Known rows, with every way that one mark hangs from another
[Z_365 [Z_82 Z_305 [Z_457 [Z_810 Z_617]] Z_704]]: -12.9	-1.5	-0.1	-7.2	41.9	20.0	-3.0	-15.8	28.3	-10.9	-9.2	11.5	-3.8	-9.6	-18.1	25.5	45.6	-26.1	23.6	-2.4	27.2	-16.0	-6.6	-9.6	17.8
[Z_457 [Z_810 [Z_305 [Z_82 Z_365]] Z_617 Z_704]]: -27.7	41.9	-5.9	25.3	-35.2	-24.7	12.9	2.0	26.4	-4.5	12.1	37.0	11.3	13.3	13.9	0.0	-11.5	-58.2	-11.9	-31.9	-0.1	23.0	-6.6	-42.2	-27.5
[Z_895 Z_334 Z_365]: 22.5	-32.0	8.2	-0.1	-40.3	-5.5	-3.3	4.5	-32.7	19.4	4.4	-34.3	8.8	-7.1	18.2	-45.1	-29.1	47.9	-43.0	22.1	-35.0	21.1	22.3	48.9	-8.8
[Z_704 [Z_810 Z_305 Z_457 [Z_617 Z_82]]]: -32.9	37.1	-29.3	6.3	-24.7	-1.1	-26.8	13.9	13.4	-0.3	-11.0	15.9	-4.3	27.0	35.7	-9.4	-0.7	-81.9	16.8	-9.7	-15.5	6.8	-23.9	-13.2	-13.8
[Z_594 [Z_82 Z_365 [Z_704 Z_810]]]: 18.4	-18.0	2.7	15.6	6.6	17.6	26.0	18.1	-26.5	29.1	14.2	-7.1	8.7	11.8	-17.2	6.0	-15.5	34.7	19.4	22.7	11.3	4.0	-7.5	1.1	-1.0
[Z_704 Z_810]: 7.9	2.2	-13.8	2.2	-19.8	1.9	-2.1	31.0	-19.8	35.4	-9.6	-18.9	10.8	5.1	7.9	-9.2	-22.1	-4.8	-5.2	14.4	-1.5	18.4	1.0	9.8	-17.0
[Z_334 [Z_82 Z_305 Z_365 Z_457 [Z_704 [Z_810 Z_617]]]]: -6.4	-3.8	7.9	-9.9	25.2	17.8	10.7	-8.0	4.5	-23.2	7.2	17.1	-5.7	-9.3	-12.6	32.5	23.1	-6.0	17.9	-12.2	28.4	-26.2	-13.1	-18.9	9.9
[Z_895 Z_334 [Z_594 [Z_82 Z_305 Z_365 [Z_457 Z_810]]]]: 19.9	-63.7	28.3	-14.8	10.3	-22.4	2.8	-30.2	-0.3	-27.4	5.0	-4.4	4.9	-19.5	0.1	-16.1	-4.2	59.1	-29.2	-7.8	-16.9	-8.2	24.5	14.8	21.3
[Z_617 [Z_82 Z_305 Z_457 Z_704]]: 0.7	11.5	2.1	-15.0	23.1	7.3	-12.9	-2.9	7.1	-22.8	-15.2	-8.7	-19.7	7.8	-17.5	5.3	19.1	13.8	24.5	-0.2	18.1	-27.4	21.4	2.1	10.4
[Z_334 [Z_82 Z_305 Z_365 Z_457 [Z_704 Z_810]]]: 10.6	-8.0	10.4	-7.9	30.7	7.3	14.6	-3.2	-4.9	-17.5	3.1	8.4	-6.6	-8.2	-26.4	29.8	12.5	29.1	17.9	-3.1	29.7	-23.9	-2.7	-20.6	14.1
[Z_365 [Z_82 Z_305 Z_457 [Z_704 [Z_810 Z_617]]]]: -15.1	0.3	-1.0	-5.6	49.0	32.0	2.5	-12.4	19.8	0.7	-14.9	5.3	-8.4	-5.6	-9.4	29.2	41.2	-27.4	31.6	6.4	22.7	-12.9	-23.8	-10.6	28.2
[Z_82 Z_365 Z_704]: 17.8	-7.1	10.8	10.6	-17.7	5.3	23.3	12.9	-26.3	22.8	17.0	-8.6	4.2	-1.1	-13.5	-0.9	-22.5	40.2	-9.7	9.6	4.6	-0.9	15.4	5.3	-14.3
[Z_365 [Z_82 Z_305 Z_457 [Z_704 Z_810]]]: 2.6	-5.3	1.4	-4.7	54.5	20.9	7.5	-7.5	8.6	5.9	-19.2	-5.5	-10.9	-4.5	-24.1	27.2	29.8	6.2	30.6	15.7	22.8	-11.0	-14.7	-12.4	32.5
[Z_617 [Z_82 Z_457 [Z_704 Z_810]]]: 1.9	17.0	-9.9	-13.2	19.4	28.6	-15.9	15.6	-0.2	0.0	-12.8	-9.9	-6.8	26.2	-9.3	0.7	13.0	3.8	38.6	14.8	16.2	-11.2	11.7	-10.2	2.5
[Z_895 Z_334 [Z_365 [Z_82 Z_305 [Z_457 Z_810]]] Z_594]: 25.1	-55.1	30.0	-15.8	22.9	-14.0	3.5	-32.5	3.1	-12.7	1.2	-17.4	0.3	-19.3	5.6	-26.0	6.9	52.8	-47.3	15.2	-31.7	10.6	15.4	29.2	40.3
[Z_617 [Z_82 Z_365 Z_457]]: 15.6	4.2	0.7	2.5	-5.8	0.8	-5.6	18.2	-17.6	-6.8	2.5	-11.8	-12.0	9.8	-4.0	-13.2	-18.7	33.1	-10.9	-2.2	-4.6	-5.0	19.9	13.1	-5.8
[Z_334 Z_82]: 19.4	3.5	-11.8	0.2	-17.4	6.1	-19.4	23.5	-28.0	9.9	-2.1	-18.7	15.9	0.0	-10.2	-18.4	-22.4	30.2	0.6	9.2	-8.7	12.0	4.2	37.6	-32.5
[Z_305 [Z_82 Z_365 Z_457]]: 10.3	16.4	4.0	10.8	1.2	-12.9	9.2	14.9	-3.5	-3.4	5.6	-11.1	-7.4	2.2	-5.7	-4.0	1.9	39.3	-16.7	-14.4	-4.6	13.8	16.1	-3.6	-8.0
[Z_82 Z_305 Z_365 [Z_457 [Z_810 Z_617]] Z_704]: -11.9	-4.8	11.6	-9.2	11.3	-4.3	16.7	-13.3	19.5	-17.6	11.9	20.7	-5.4	-14.3	-10.9	31.5	24.9	-17.5	-2.8	-20.1	32.3	-27.9	13.8	-27.8	6.7
[Z_365 [Z_82 [Z_704 [Z_810 Z_617]]]]: -6.5	2.3	-8.0	9.7	15.4	42.9	4.1	10.7	-4.3	32.3	-4.9	-3.3	9.6	10.7	0.9	5.1	10.6	-20.9	25.0	21.5	4.0	14.7	-25.5	4.5	1.5
[Z_895 Z_334 Z_365 Z_594]: 31.5	-45.6	23.5	-8.9	-39.4	-11.3	2.3	-7.7	-32.4	17.6	14.8	-35.7	13.4	-9.4	23.7	-54.6	-37.6	67.9	-61.9	25.2	-53.3	26.8	26.7	54.0	-2.7
[Z_305 Z_82]: 5.9	24.8	-8.5	13.7	-17.2	-11.1	-5.0	26.1	-7.5	13.7	-6.0	-20.0	5.6	12.4	3.5	-22.4	-6.9	17.7	-9.3	-4.1	-13.7	30.1	14.0	15.9	-24.4
[Z_365 [Z_82 Z_305]]: 11.6	-9.4	0.0	12.8	11.4	-4.9	3.1	7.6	-10.9	17.6	-15.5	-16.4	-4.3	-10.2	-9.6	-4.4	-8.9	14.0	-10.1	9.7	-6.8	12.5	-8.1	29.9	8.4
[Z_704 [Z_810 Z_457 Z_617]]: -20.1	12.6	-22.0	-2.7	-24.2	5.4	-15.6	20.2	-1.3	19.9	0.3	-1.4	6.9	10.6	29.3	0.7	3.2	-54.9	7.2	-0.8	-7.0	8.7	-15.8	4.2	-15.3

Rows
10.8	-12.0	18.6	8.2	-7.3	-12.0	31.0	0.6	-15.3	8.0	8.8	-1.4	-7.8	-10.1	-15.5	11.9	-13.7	31.1	-15.1	-2.3	12.0	-11.9	14.3	-2.7	2.9 -> [Z_82 Z_305 Z_365 Z_704]
-29.4	34.8	-19.2	-9.5	-19.3	-4.8	-20.9	-11.4	30.8	-5.2	-3.7	25.8	13.8	-4.6	2.6	13.2	4.7	-74.1	17.6	-14.7	15.0	-7.2	-6.6	-28.3	-24.4 -> [Z_82 [Z_457 [Z_810 Z_305 Z_617 Z_704]]]
-17.3	16.5	-12.9	-1.8	-36.2	1.9	-14.9	11.5	5.5	14.3	3.9	9.2	22.5	8.6	10.3	-3.2	-14.3	-54.6	3.7	-4.3	8.3	8.2	4.1	-1.4	-32.2 -> [Z_457 [Z_810 Z_617 Z_704]]
30.2	-25.1	18.7	5.2	20.1	20.1	32.4	2.6	-22.7	41.8	20.5	-20.8	9.4	9.1	-3.0	-14.5	-14.0	48.6	-17.2	48.5	-22.7	27.7	-12.7	19.8	25.9 -> [Z_895 [Z_365 [Z_82 [Z_704 Z_810]]] Z_594]
22.4	-61.4	31.0	-11.5	9.2	-16.4	3.6	-33.6	-12.1	-23.1	4.0	-15.2	-3.0	-23.4	0.4	-20.8	-11.0	77.5	-28.8	-3.0	-26.3	-8.1	16.5	33.5	23.7 -> [Z_895 Z_334 [Z_594 [Z_82 Z_305 Z_365 Z_457]]]
-19.8	21.2	-20.8	8.2	-30.0	0.5	-6.3	14.1	3.4	25.5	-10.0	6.1	12.5	-1.7	22.7	-1.8	-14.4	-62.3	-4.7	-2.1	-5.5	15.7	-22.1	-8.9	-22.4 -> [Z_704 [Z_810 Z_305 Z_617]]
-21.9	24.6	-3.2	15.3	-4.6	4.4	17.3	9.5	12.6	2.9	17.8	16.6	-3.1	26.0	18.3	11.4	23.4	-26.7	13.5	-15.9	2.1	10.2	-10.7	-32.9	-2.6 -> [Z_305 [Z_82 Z_365 [Z_704 [Z_810 Z_457 Z_617]]]]
-33.9	36.1	-22.7	5.0	-40.1	-10.6	-20.7	-9.7	16.5	4.3	3.0	21.0	7.6	4.6	20.8	3.1	-10.8	-75.7	16.7	-11.0	-8.4	-1.1	-23.1	-9.6	-25.7 -> [Z_810 Z_305 Z_457 Z_617 Z_704]
18.3	-22.8	6.8	3.5	18.6	-14.9	11.2	-0.7	-10.5	-7.9	3.3	-10.8	-10.1	-18.0	-21.5	11.7	-3.7	41.5	-4.4	-2.0	8.6	-14.9	1.5	18.3	11.8 -> [Z_594 [Z_82 Z_305 Z_365 Z_457]]
-23.1	29.7	-7.8	17.6	-42.2	-11.5	-3.0	3.8	12.3	-7.3	9.2	36.2	6.5	19.5	17.2	-9.0	-30.5	-64.7	-6.8	-19.3	-1.0	5.5	-1.8	-26.7	-24.3 -> [Z_457 [Z_810 Z_305 [Z_617 [Z_82 Z_365]] Z_704]]
-21.1	14.5	-12.0	-11.6	9.7	5.7	-22.5	8.9	15.2	-16.9	-21.9	-0.2	-15.2	10.1	16.0	3.4	17.4	-48.0	8.4	-12.9	10.3	-12.6	-1.7	-2.6	9.7 -> [Z_704 [Z_810 [Z_617 [Z_82 Z_305 Z_457]]]]
22.0	-33.1	12.8	-17.7	2.1	-8.1	-17.7	-18.0	-15.0	-30.5	-2.8	-24.0	-3.1	-22.6	-2.0	-21.3	4.2	56.7	-23.1	5.6	-17.1	-7.1	15.2	42.8	11.2 -> [Z_895 [Z_334 [Z_82 Z_305 Z_457]] Z_365]
-10.8	11.0	-8.7	10.9	-33.5	0.1	-9.4	18.5	-9.8	-5.3	15.7	4.7	-8.8	21.9	27.6	-16.8	-15.7	-21.5	-11.2	-14.2	-18.7	0.8	2.2	15.6	-14.5 -> [Z_810 Z_457 [Z_617 [Z_82 Z_365]]]
2.4	-0.4	-5.8	-15.5	8.1	-21.8	-8.7	4.3	11.6	-8.9	-14.0	-4.5	-2.3	-13.7	-11.2	12.1	11.3	-8.9	-5.9	-10.0	19.8	-13.0	19.3	-4.7	-0.5 -> [Z_82 Z_305 [Z_457 Z_810]]
10.6	-11.1	10.5	-1.7	1.5	-22.5	13.7	0.8	-8.1	-6.2	2.1	-7.9	-13.5	-22.8	-10.5	11.8	-8.5	26.2	-25.7	-11.9	8.2	-14.1	13.2	2.4	7.3 -> [Z_82 Z_305 Z_365 Z_457]
3.1	19.4	-13.1	2.6	-1.5	16.0	-4.8	7.3	-8.6	10.8	-7.3	7.7	13.7	6.6	-14.1	4.8	-6.8	-6.4	32.0	13.2	9.6	4.7	-17.0	-13.4	-19.7 -> [Z_334 [Z_82 [Z_704 [Z_810 Z_305]]]]
3.7	13.1	-15.5	4.9	21.1	-0.3	-10.5	-1.1	14.4	5.3	-16.2	4.1	5.0	-8.2	-14.1	3.9	6.7	-13.0	8.4	6.4	2.0	10.1	-11.6	-8.0	-2.9 -> [Z_365 [Z_82 [Z_457 [Z_810 Z_305]]]]
-22.5	33.8	-5.4	7.4	-21.2	1.2	-10.4	-8.7	13.0	-19.0	4.8	25.4	-8.4	9.1	8.5	0.0	-17.9	-41.9	4.2	-17.7	-1.2	-10.6	-6.9	-18.1	-12.9 -> [Z_810 Z_305 [Z_617 [Z_82 Z_365 Z_457]] Z_704]
1.6	-18.9	3.1	9.6	18.3	-6.5	25.9	1.0	-7.0	5.2	11.4	7.9	-8.8	8.1	-10.4	24.6	6.5	8.8	26.4	6.9	16.2	-16.9	-15.8	-12.5	22.4 -> [Z_594 [Z_82 Z_305 Z_365 [Z_704 [Z_810 Z_457]]]]
0.2	8.7	-7.5	-14.1	11.7	-15.4	-21.6	9.6	14.2	-24.6	-20.1	-3.2	-11.6	7.8	-6.1	-3.0	10.2	-12.2	2.6	-12.2	14.4	-14.4	25.1	-2.9	3.1 -> [Z_617 [Z_82 Z_305 [Z_457 Z_810]]]
-25.8	18.1	-8.2	12.1	-19.5	1.6	17.1	-3.5	8.7	11.5	16.1	29.7	-0.4	5.5	17.7	20.7	2.0	-52.8	11.1	-7.8	3.8	-5.5	-26.1	-37.9	-5.3 -> [Z_82 Z_365 [Z_704 [Z_810 Z_305 Z_457 Z_617]]]
-13.2	22.3	-24.8	5.9	-22.7	-17.0	-9.4	12.7	1.6	20.4	-9.1	4.0	3.1	6.2	16.2	0.7	-11.0	-45.3	8.1	3.1	-8.4	11.0	-18.8	-16.1	-13.3 -> [Z_704 [Z_810 Z_305 Z_457]]
27.9	-55.4	31.3	-12.3	21.4	-8.0	3.9	-34.5	-8.7	-8.3	1.3	-28.2	-8.0	-23.9	8.2	-30.7	-1.2	70.4	-48.3	20.9	-42.6	11.3	7.9	46.3	41.6 -> [Z_895 Z_334 [Z_365 [Z_82 Z_305 Z_457]] Z_594]
2.1	28.8	-1.9	-3.9	19.8	9.9	-5.3	4.2	10.4	-4.4	-6.7	-13.3	-2.9	11.3	-18.4	2.2	28.6	29.9	26.3	-1.2	9.8	2.0	17.0	-7.0	-8.3 -> [Z_305 [Z_82 Z_457 Z_704]]
22.1	-41.5	27.7	-22.6	10.9	22.6	0.0	-23.2	-17.6	-18.0	10.7	-3.1	11.0	-3.9	-2.6	-12.8	-3.2	75.7	-1.9	7.7	-13.4	-5.0	13.1	1.9	8.5 -> [Z_895 [Z_334 [Z_82 Z_365 Z_457 [Z_704 Z_810]]] Z_594]
-12.8	33.7	-12.8	26.3	-15.5	-31.7	16.7	14.1	9.0	5.8	4.6	15.9	-5.5	16.0	19.4	1.9	-4.7	-24.8	-7.5	-18.3	-14.7	25.2	-16.2	-38.8	-5.9 -> [Z_704 [Z_810 [Z_305 [Z_82 Z_365]] Z_457]]
17.0	-39.5	23.7	-7.4	34.0	13.1	7.0	-32.4	-3.2	-9.2	-4.3	-21.0	-13.5	-18.3	-12.9	-10.0	22.0	58.9	-7.1	23.6	-8.9	-7.0	6.2	26.7	40.7 -> [Z_895 Z_334 [Z_365 [Z_82 Z_305 Z_457 Z_704]]]
-20.1	7.6	-6.1	-5.9	23.0	5.8	-11.9	-16.1	30.4	-12.4	-11.1	17.3	1.6	-6.0	-7.5	20.6	21.6	-51.8	17.9	-10.0	19.3	-8.9	-13.7	-7.7	11.0 -> [Z_365 [Z_82 Z_305 [Z_457 [Z_810 Z_617 Z_704]]]]
-15.2	24.5	-7.6	-0.8	-15.4	-1.8	-10.1	-13.6	17.4	-25.4	13.7	39.1	15.3	-7.0	-7.0	16.1	-7.0	-42.3	10.9	-22.2	14.8	-9.5	-13.7	-28.1	-26.3 -> [Z_334 [Z_82 Z_365 [Z_457 [Z_810 Z_305 Z_617 Z_704]]]]
